Each row was made from one walk, in order. Every step used is in the known rows, and no mark comes twice. Write each row's walk.
In the rows, 128 means zero.
Known rows:
dipubi-siza: [116 128 116 132 138 134 114 111 105 125 114 152 129 108 129  98  84 128
 135 123 129 129 120 131 129 111 160 117 121 116 170 130 125  86 120 114
 130 130 145 135 112 121 129 135 127 141 131]
siza-dipubi-gidek-fafinuf-palo: [180 156  99 123  97 125 164 109 139 141 150 147 159 180  97 153 192 132
 118 106 155 151 128 131  88 192 129 156 121 136 125 107 123  84 115 133
  95 111 127 106 158  92 130 122  70 148 120]
fafinuf-gidek-dipubi-kodev-misa: [130 127 134 109 147 126 136 144 160 139 152 148  89 155 142  68 141 109
 158 147 126 138  97 105 161 166 144 137 162  44 117 142 139 114  98 113
 122 136 137 161  92  78 103 114 132 183 116]
siza-misa: [129 102 121 128 129 120 125 131 110 140 126 130 117 136 122  86 119 137
 126 123  94 128 139 115 149 131 129 122  95 138 124 139 122 142 131 159
 175 128 124  98 136 129 125 126 154 163 127]
kodev-misa-siza-zegu: [119 122 121 110 115  94 116 134  85 107 134 140  68 139 119 106 126 139
 141 120 116 128 143 136 133 178 115 120 176 126 130 141 149 138 120  75
 216 131 150 188 123 126 130 113  83 149 125]
dipubi-siza-misa: [116 100  92 135 147 136 113 123  92 133 101 145 121 124 128  63  77 137
 136 122  94 131 129 116 151 120 151 112  92 130 168 136 118 105 120 146
 182 127 149 107 120 114 122 130 154 164 132]
misa-siza-zegu: [115 133 120 122 118  98 114 127  85 114 140 144  90 100 127 125 126 139
 135 110 120 124 146 146 137 141 119 122 150 129 125 123 139 122 128  77
 217 131 125 149 122 140 141 106  78 107 125]
kodev-dipubi-siza-zegu: [ 86 121 129 144 125 113 102 129 107 129 116 163  96  96 127 106  86 139
 112 104 130 134 109 135 153 105 105 116 149  97 174 124 147 107 114  73
 228 131 137 179 115 113 111 120 100 133 122]
palo-fafinuf-gidek: [ 94 128 128 133 161 118 142 119 147 140 123 141 155 147 178 117 127 114
 151 134 136 149 118 128 128 111 104 117 101  71 123 110 124  76 127 158
 137 158 139  92 119 118 115 103 115 141 118]
gidek-dipubi: [147 121 159 109 127 127 134 130 130 135 145 128 137 140 125 132 115 119
 132 104 111 134 114 127 141 137 123 138 130  89 138 114 132 143 119 157
 133 144 132 143  88  98 114 132 105 142 121]
misa-palo-fafinuf-gidek-dipubi-kodev: [131 139 134 123 205 111 158 120 106 160 146 137 141 121 180  82 112  96
 115 136 122 143 109 122 162 118 137 116 112  23 116 132 126  76 112 172
 183 200 145 122  92  91 100  90 144 140 113]
misa-palo: [132 134 113 127 169 125 135 118  71 149 115 105 134 112 137 118 115 123
  92 124 126 125 134 134 138 112 128 122 132 134 141 139 133 143 131 131
 159 139 128 142 141 140 117 124 158 116 126]
zegu-siza-dipubi-gidek-fafinuf-palo: [200 159  57 121 100 131 155 105 137 162 149 151 157 186  99 153 174 122
 105  98 154 154 111 122  72 192 114 151 108 136 119  86 116  42 118 103
 120 119 139 101 159  96  94 107  78 162 128]
palo-fafinuf-gidek-dipubi-kodev-misa: [127 125 141 112 162 121 144 129 167 131 146 159 115 179 164  72 125 105
 165 144 122 141 100 103 153 168 142 135 136  19 104 141 131  80 107 163
 147 180 147 146  86  66 109 113 121 197 112]
siza-dipubi: [141 136 117 113  77 120 127 124 138 133 119 130 133 117 128 119 125 130
 125 107 148 135 136 124 115 143 145 124 119 144 125 120 120 136 120  90
 132 139 133 125 175 121 140 121 125 140 117]
fafinuf-gidek-dipubi: [117 127 141 106 143 121 128 134 131 144 152 137 131 126 149 122 134 108
 151 118 123 164 102 131 154 128 116 125 132  46 140 103 133 125 117 141
  99 127 132 124  87 101 106 103 111 136 112]
misa-kodev-dipubi-siza-zegu: [ 80 122 130 150 103 115 107 131 156 130 111 174 111  43 124  91  68 142
 122 114 118 134 104 136 155 133  86 115 152 128 190 111 154  89 121  74
 241 141 159 174 102 120 107 113 139 125 126]
kodev-dipubi-siza-misa-palo: [ 98 103 123 156 167 116 122 119  36 154  74 134 112  76 136  40  65 129
  69 118  79 135 120 130 158 102 106 113 103 107 190 139 133 113 108 159
 232 153 141 155 140 123 102 118 142 155 124]
palo-fafinuf: [125 130 136 132 144 122 142 114 137 127 122 140 158 150 151 130 110 126
 135 126 123 131 129 128 107 123 119 135 103 103 127 128 123  96 145 170
 157 165 143 117 122 118 128 126 108 146 128]
gidek-dipubi-kodev-misa-palo-fafinuf: [160 126 145 112 181 123 159 116  97 137 144 139 119 171 146  67  90 112
 113 135 106 113 113 110 144 159 145 142 141  60 123 161 131 113 118 179
 205 203 162 187 101  91 101 124 156 181 123]
misa-kodev-dipubi-gidek-fafinuf: [124 147 173 156 123 125 171 124 190 141 148 132 168 106  97 135 174 124
 118 125 112 146  94 125  99 178  47 166 151 125 154 110 143  82 111 176
 135 109 113 125 115 107 120 113 126 128 119]
zegu-siza-dipubi-kodev-misa: [169 136  58 109  76 128 132 130 146 143 125 150  86 153 123  80 111 115
 116 136 153 119 118  98 107 180 161 129 149 136  95 134 113  91 103  37
 171 163 148 163 180 104  98 107 160 195 129]
gidek-dipubi-siza: [136 120 140 111 141 128 117 123 106 128 133 152 137 115 122 102  75 120
 146 104 106 134 100 124 142 123 161 125 120  74 186 112 129 104 117 138
 138 143 154 154  72  95 111 130 112 143 128]
kodev-misa-siza-dipubi-gidek-fafinuf: [165 156 124 108  97  97 165 117  95 124 140 131 147 171  92 107 180 125
 144 113 130 141 133 122  61 217 128 166 149 132 134 125 131  99 106 133
 122 115 128 147 168  96 141 110  67 175 122]
gidek-fafinuf-palo: [174 123 110 134 121 139 144 117 163 142 148 144 133 163  94 143 162 136
 116 126 125 136 118 131 130 176 145 131 120 133 116 124 117  49 120 164
  99 102 132 100 133 118 115 127  64 141 125]
zegu-siza: [144 132  81 126 130 134 128 124 118 144 130 132 125 122 127 132 110 120
 110 124 128 128 115 122 111 130 120 124 118 130 116 114 121  87 126 101
 164 144 132 125 130 133  96 108 130 144 135]

Which walk is each row?
[120 127 134 101 198 117 151 125  88 154 135 132 152 199 175  96 107 100
 129 129 106 163 103 127 158 142 106 132 129  32 156 137 138 115 117 181
 166 175 171 162 100  92  86 103 127 177 111]	kodev-misa-palo-fafinuf-gidek-dipubi
[129 133 124 130 188 117 154 106  79 141 119 123 161 139 160 119  98 116
  96 127 117 129 130 132 128 113 111 115 103 108 129 137 124 101 133 175
 186 180 140 128 141 142 108 115 148 128 125]	misa-palo-fafinuf
[110 111 104 109 198 118 120 123  41 172 115 135 133 115 162  45  68 109
 123 109  85 163 107 125 189  92 144 112  92  52 192 127 129 117 113 164
 190 142 154 115  93 103  99 101 165 157 120]	fafinuf-gidek-dipubi-siza-misa-palo
[155 142  70 109  73 125 130 122 122 146 118 140 137 123 126 127 103 119
 108 102 149 135 118 121  97 137 135 124 111 149 116 106 115  95 123  66
 157 150 152 133 173 127  95 100 130 151 126]	zegu-siza-dipubi
[167 148 113 140 145 142 167 112 139 136 161 138 152 186 100 157 194 137
 122 123 130 146 119 133 107 181 113 160 127 114 133 112 130  71 123 158
  93  96 118 104 117 103 125 132  74 138 135]	dipubi-gidek-fafinuf-palo
[126 126 135 121 116 110 125 128  94 103 129 143  99 139 130  82 126 129
 147 135 101 126 136 129 115 180 125 135 156 123 131 140 134 119 118 126
 146 125 144 172 129 128 118 116  63 163 129]	kodev-misa-siza
[ 99 122 115 108 179 109 114 113 121 145 148 172 131 148 172 106  68 114
 167  96 124 165  98 142 167 102 125 109 115  16 169 100 140  64 118 120
 218 171 170 131  61  83 108 102 107 143 113]	palo-fafinuf-gidek-dipubi-siza-zegu
[153 149 131 133 165 129 164 117 132 142 154 120 164 168  97 157 182 131
 133 121 132 144 117 124  95 150 117 166 136 110 131 124 138  88 129 167
 111 107 114 104 118 107 138 141 133 125 131]	dipubi-gidek-fafinuf
[108 105 113 115 154 115 116 131 105 160 126 155 124 126 149  51  78 118
 155 111  87 160 105 116 176 109 139 118  84  46 175 115 123 113 111 153
 158 133 150 100  82  85 102 105 129 178 114]	fafinuf-gidek-dipubi-siza-misa
[ 99 123 167 155  85 120 129 136 184 123 113 143 128  64 126 108 115 124
 107 136 110 130 112 124 133 160  71 124 151 143 152 118 141 117 119 140
 159 129 133 154 120 128 106 109 126 124 115]	misa-kodev-dipubi
[ 87 111  75 139 212 114 131 111  57 167  97 142 148 126 188  37  62 119
 121 128  94 158 122 131 164  91 127  86  62  62 174 136 113  63 121 178
 215 176 168  90 132 117 104  95 170 162 127]	dipubi-siza-misa-palo-fafinuf-gidek
[101 128 130 116 177 119 131 116 123 145 137 168 168 138 177  90  79 109
 161 117 116 159  95 130 141 107 138 118  98  20 175 106 125  51 115 166
 138 172 167 117  70  77 100 111  94 154 122]	palo-fafinuf-gidek-dipubi-siza
[141 115  72 128 101 132 126 129 151 149 128 139 122 102 126  84  80 121
 105 130  88 132 120 107 133 158 106 106  89 170 133 116 115  90 133 140
 211 146 155  99 124 146  88  88 195 163 137]	zegu-siza-misa-kodev
[168 127 141 108 166 128 139 136  90 143 139 122  90 150 125  65 112 116
 112 142 104 112 114 112 161 164 151 142 165  83 126 162 135 143 101 130
 171 160 141 196 102  97 100 128 173 171 123]	gidek-dipubi-kodev-misa-palo
[ 99 152 172 155 113 116 156 141 165 129 134 133 151  86 127 127 150 123
 106 142 121 144 107 124 108 160  33 157 157 132 163 111 152 135 120 134
 137 138 123 155  97 103 118 114 134 121 122]	misa-kodev-dipubi-gidek
[137 132 121 109 184 120 140 138  99 157 139 127  91 144 152  57 128 105
 125 147 121 144 102 113 172 154 141 131 167  44 132 151 138 128 102 115
 149 151 140 178 105  91  99 105 170 169 109]	fafinuf-gidek-dipubi-kodev-misa-palo
[159 133 102 117 135 107 151 111 102 142  99 138 130 157 153  65  91 119
 107 132 146 114 133 112 122 172 159 129 125 113 107 159 118  98 112 117
 202 198 160 171 188 101 127 116 173 183 117]	siza-dipubi-kodev-misa-palo-fafinuf
[131 138 171 159 152 123 162 121 138 142 146 123 158 143  98 148 193 124
 106 121 118 149 101 123  89 150  69 166 143  96 141 119 142  94 103 179
 136 107  93 132 126  94 121 132  88 141 117]	kodev-dipubi-gidek-fafinuf
[107 129 123 108 156 129 119 132 119 147 137 153 140 115 157  86  99 113
 162 117 116 161  94 130 157 109 154 117 119  37 183 109 132  84 110 123
 119 131 153 127  70  93 102 111 102 145 121]	fafinuf-gidek-dipubi-siza
[103 109 156 162  84 119 129 136 165 137 107 139 116  73 118  70 105 131
 105 126  86 129 119 116 147 146  69 122 116 156 145 129 133 140 119 174
 193 142 132 130 128 122 101 108 150 159 118]	siza-misa-kodev-dipubi
[102 105 123 118 176 119 127 118 113 156 126 167 153 151 175  52  68 112
 161 108  84 160 108 121 165 110 140 105  67  23 174 118 121  73 121 202
 185 175 162  93  72  78 100 104 114 192 116]	palo-fafinuf-gidek-dipubi-siza-misa
[141 150 116 126  64 104 129 123 116 109 114 146  98  55 132  71 128 122
 135 120 144 105 143 124 103 169 171 122 136 137  91 134 118 102 106  84
 148 156 124 132 177 118 141 100  84 139 121]	misa-siza-dipubi-kodev
[154 115  59 127 167 130 130 119  48 171 112 114 115 127 134  81  85 118
  68 122  92 134 128 121 145 126 112 117  84 140 128 134 114 108 132 138
 242 155 140 112 154 153  78  98 181 159 135]	zegu-siza-misa-palo
[173 162 111 125  79 104 161 108 108 132 142 152 154 133  99 132 196 129
 125 100 139 146 132 140  74 208 120 157 122 133 121 105 125  64 109 138
  97 111 129 113 161 102 140 107   4 138 118]	misa-siza-dipubi-gidek-fafinuf-palo
[100 120 111 108 162 109 109 136 107 149 150 158 106 116 146 103  83 124
 166  97 131 161 103 138 176  98 137 112 141  41 176  99 147  98 114  67
 190 129 154 150  62  92 107 107 127 134 119]	fafinuf-gidek-dipubi-siza-zegu
[125 117 161 162 128 118 165 124 171 154 140 132 159 120  94  99 167 130
 110 122  79 147 112 120 119 184  53 156 119 137 147 121 138  99 122 218
 183 118 111 105 121 107 120 108 155 153 116]	siza-misa-kodev-dipubi-gidek-fafinuf
[146 103  71 128 124 131 126 125 103 154 124 137 117 142 130  94 100 123
 104 117  91 136 128 113 134 133 116 119  85 143 116 131 110 107 122 137
 212 149 137  98 135 134  85 107 156 175 137]	zegu-siza-misa
[124 121 124 104 145 123 105 126 104 138 136 156 106 122 124 119  73 132
 147  87 120 139 109 129 166 117 147 121 139  74 181 119 145 123 121  85
 221 151 160 165  66 101 111 130 124 134 126]	gidek-dipubi-siza-zegu
[103 112 114 116 119 122 117 134 153 159 130 164 134  86 145  40  61 116
 159 120  86 161 100 114 182 139 135 105  96  78 192 109 131  97 111 158
 167 143 163  97  63 106 102  93 169 165 119]	fafinuf-gidek-dipubi-siza-misa-kodev
[111 131 109 124 201 113 152 116  88 151 112 127 137 182 183  87 115 111
 117 144 123 153 121 130 144 137 110 115 131  76 145 143 130  89 119 156
 166 167 164 147 140 118 108 101 146 171 117]	kodev-misa-palo-fafinuf-gidek
[102 145 169 155 151 115 152 137 122 126 126 121 134 137 131 138 166 121
 106 135 127 135 113 133  97 133  50 165 147  95 150 119 149 149 109 139
 142 132 105 165 112  95 116 133  89 135 120]	kodev-dipubi-gidek
[137 124 108 118 169 124 133 128  72 141 121 118 110 166 134  92 117 114
 108 138 111 128 126 129 143 145 126 131 154 131 148 154 134 148 122 116
 158 132 150 178 143 130 113 127 161 153 129]	kodev-misa-palo
[157 118 154 110 131 133 138 138 155 123 149 145  86 153 113  82 120 127
 143 138 116 117 106 103 153 175 159 146 160  80 115 150 130 135 110 138
 146 155 136 184  82  83 108 133 134 190 121]	gidek-dipubi-kodev-misa
